In the rows, zero is written as 128.
Known rows, with every step that occurs:
panet, zelir: [ 99 104  76 151 151 106 122 132 163 126 176 167 132 142 155 170 157 177
  98 127 134 124 149 111 114]
zelir, rino, pubo, rezu: [103 127 126 119 120 147 127 112 107 154 129 116 149 113  68  94 130  57
 146 148 137 124  67 162 176]
pubo, rino: [ 87 144 145 134  97  93 128 134 174 118 108 118 128 157  90 173 129 167
 122 173 121 117 152 129  91]
duvilu, panet, zelir, rezu: [199 112 121  75 155 133  99 152 116 121 198 171 118 151 186 142 131 118
 109  82  84 126 140  89 130]
zelir, rezu: [145 119 126 120  78 137 131 146 139 125 136 145 122 167 131 143 116 125
 125 100  75 124 122 110 120]
timu, rino, pubo, rezu: [154 164 142 111  86 152 134  96 161 127 114 101 118 137  85  72 112  83
 160 203 125 133 104 157 105]
zelir, rino, pubo, rezu, duvilu, panet: [147  95 142 107 174 159 102 135  74 172 125  97 134 123 110  85 150  15
 171 100 120 119  61 138 179]
timu, rino, pubo, rezu, duvilu: [148 127 128 116 114 188 136 115 146 155  83  66 117 138 120  79 120  65
 175 180 130 117  83 147 124]
rino, pubo, rezu, duvilu: [127  79 121 144 145 172 122 128 121 183  95  71 152 149 112  85 158  94
 163 147 111 119  72 138 160]
pubo, rino, timu: [ 73 156 153 136 113  94 139 109 168  93 135  86 130 175  95 119  98 173
 118 142 122  95 180 108 112]
duvilu, rezu, pubo, rino, timu: [109 170 192 133 111 117 164 112 119  91 123  90 113 144 126  61 123 175
 121 108 135 119 162  87 113]
rino, zelir: [122 111  98 176 113  91 128 133 158 113 142 142 146 144 105 178 173 215
 135 150  98 161 167 132  89]
panet, zelir, rino, pubo: [ 61 105  56 156 155 137 128 113  83 141 182 134 144  90 108 137 154 104
 108 111 189 119 108 163 154]
pubo, rezu, zelir, rino, timu: [119 134 136 118 180 125 127  96 134 129 108 126 149 120 114 107  51  93
 128  94 140 112 123 144 195]
panet, duvilu, rezu, pubo: [108 128 123 128 135 112 133 150 133 139 129 158  97 100 202 111 185 145
 116 142 115 131 112 113 129]
zelir, rezu, pubo, rino, timu: [148 174 204  95  92 127 159 123 113  86 108  61 113 161 118  72  68 123
 119 106 115 101 140  66 133]
panet, zelir, rino: [ 65 112  64 141 151 113 129 140 132 128 174 174 132 111 144 186 138 125
  95 102 162 115 122 135 143]
duvilu, rezu, pubo: [144 128 157 157 103 109 145 137 114 123 137 161 112 128 145 108 175 164
 127  91 120 146 134 103  96]
timu, rino: [122 162 121 136  79 105 146 125 193  94 136 145  89 150 123 153 120 131
 127 154 122 119 160 129  57]
panet, duvilu, rezu, zelir, rino, pubo: [ 59  96  73 141 165 165 113 124  72 174 112 153 134  40 151 109 138  96
 117 140 177 130  99 223 183]
duvilu, rezu, pubo, rino: [124 164 185 138  95 118 151 135 130 114 104 127 114 125 118 113 154 174
 126 144 141 138 136 115  91]
duvilu, panet, zelir, rino: [122 117  96 112 185  88 106 140 113 117 209 186 117 114 155 172 150 101
 102  81 146 120 140 117 137]
duvilu, panet, zelir: [156 109 109 117 184  75  92 135 138 115 210 176 119 148 165 163 171 151
 102 106 117 126 161 100 109]
panet, duvilu, rezu, zelir, rino: [ 62 105  76 127 163 147 117 149 125 160 106 188 122  58 186 160 125 119
 109 125 156 123 115 198 168]
pubo, rezu, duvilu: [135  86 125 126 145 148 120 147 170 167  90 108 139 162 148 135 144 113
 153 129  88 117  86 108 138]

Rows:
[157 118 114  84 199 139 102 110  85 151 190 142 142 101 118  90 144  47
 138 129 143 129  78 136 190]
duvilu, panet, zelir, rino, pubo, rezu
[ 89  98 112 170 136 161 126 104  50 155 122 155 146  70  96 116 131 120
 130  90 180 141 112 217 150]
duvilu, rezu, zelir, rino, pubo
[192 131 144 146  89 131 145 145  99 114 116 120 136 132 127 127 148 162
 139 109  94 164 130  87 115]
rino, zelir, rezu, pubo
[ 75 125 117 161 165  93 134 101 116 105 130 136 143 117 110 137  64 127
 106  62 162 103 160 148 159]
rezu, zelir, rino, timu
[ 89 110 107 167 146 101 119 121 124 136 111 167 136  99 108 190 106 120
 110  92 166 123 135 172 144]
rezu, zelir, rino
[156 159 151  88 120 153 138 136 123 122 118 111 122 129 158 135 105 134
 102 144 152 129 118  78 133]
panet, zelir, rezu, pubo, rino
[117 161 182 144  99  82 140 131 145 108 102 106 122 139 101 153 142 152
 118 165 152 124 138  91  90]
rezu, pubo, rino
[212 181 146 121  63 145 159 128 135  90 100 114 100 119 137 125 111 134
 148 140 118 160 143 100  73]
timu, rino, zelir, rezu, pubo
[177 151 141 126 133 151 120  78 147 135  79 110 129 113  93  94  85  93
 160 200 158 140 111 184 120]
timu, rino, pubo, rezu, zelir
[210  79 129 116 144 159 104 171  94 141 125 114 129 158 163 149 159 135
 164  80  55 152 141 104 119]
rino, zelir, rezu, duvilu, panet
[ 76 112  92 122 128 126 124 151 165 145 144 175 108 120 196 131 173 164
 120 152  89 126 129 148 129]
panet, duvilu, rezu
[210 162 187  54 149 127 115 144  97 112 148 123 108 134 166 122 116 106
 113 127 132 131 129  60 125]
duvilu, panet, zelir, rezu, pubo, rino
[161 103 141 146 155 132 102  90 124 161  91 117 168 121  85 100 118 119
 150 173 136 143  98 167 162]
rino, pubo, rezu, zelir
[135 105 126 131  98 195 132 160 130 148  62  69 144 148 131 166 121 166
 155 142  97 146 133 124 114]
pubo, rino, zelir, rezu, duvilu
[143 106  80 104 124 159 122 144 139 136 163 159 132 147 173 152 121 142
  99 101 105 123 124 103 134]
panet, zelir, rezu
[ 90 156 148  98 121 130 132 153 150 137  95 126 103  97 177 116 159 153
 123 196 138 123 119 118 126]
panet, duvilu, rezu, pubo, rino
[102 173 188 150 114  79 154 107 138  78 122  72 124 158  99  95 105 155
 115 138 145 103 163  71 119]
rezu, pubo, rino, timu
[117 147 113 158  75 124 141 102 142 106 139 108 102 134  87 108 128 113
 140 161 148 119 142 159  74]
timu, rino, pubo
[157 169 193 102  69 137 147 144 122 112  86  98 115 146 116 125 104 119
 122 137 119 125 112  91 115]
zelir, rezu, pubo, rino
[ 81  99 105 186 145 121 116 102  70 148 113 132 155  81  71 147 115  96
 123 110 190 126 111 194 152]
rezu, zelir, rino, pubo
[229 132 155  80 163 115 113 146  84 115 181 161 109 135 190 115 140  99
 106  79 114 135 121  48 132]
duvilu, panet, zelir, rezu, pubo
[104 140 123 160  99 103 128 129 169 110 106 112 151 144  80 182 148 219
 139 197 120 156 174 143  83]
pubo, rino, zelir
[129  96 122 160 138 127 118 124 129 135 114 182 136 120 143 151 142 191
 124  95 128 148 160 170 107]
duvilu, rezu, zelir
[146 141 136 112  73 154 128 142 150 122  97 105 143 149 101 161 113 184
 144 175  92 157 155 127 107]
pubo, rino, zelir, rezu
[166 109 108 136  87 144 127 149 136 124 128 137 147 148 126 154 138 174
 139 118  70 159 148 121 108]
rino, zelir, rezu
[ 55 122  71 138 166 110 144 119 128 104 197 135 131 126 148 128 103 130
  87  64 160  91 154 113 164]
panet, zelir, rino, timu
[203 131 154  95 148 161 108 121 126 144 114  76 102 144 134  65 132  41
 183 158 108 119 102 136 115]
timu, rino, pubo, rezu, duvilu, panet
[ 57 138 110 152 126  92 153 119 131  95 169 126 126 143 107 122  95 109
 112  63 128  91 155 116 146]
zelir, rino, timu
[128 127 129 121 156 124 115 121 147 151  86 165 153  98 111 160  88  91
 133 126 147 133  96 165 175]
pubo, rezu, zelir, rino
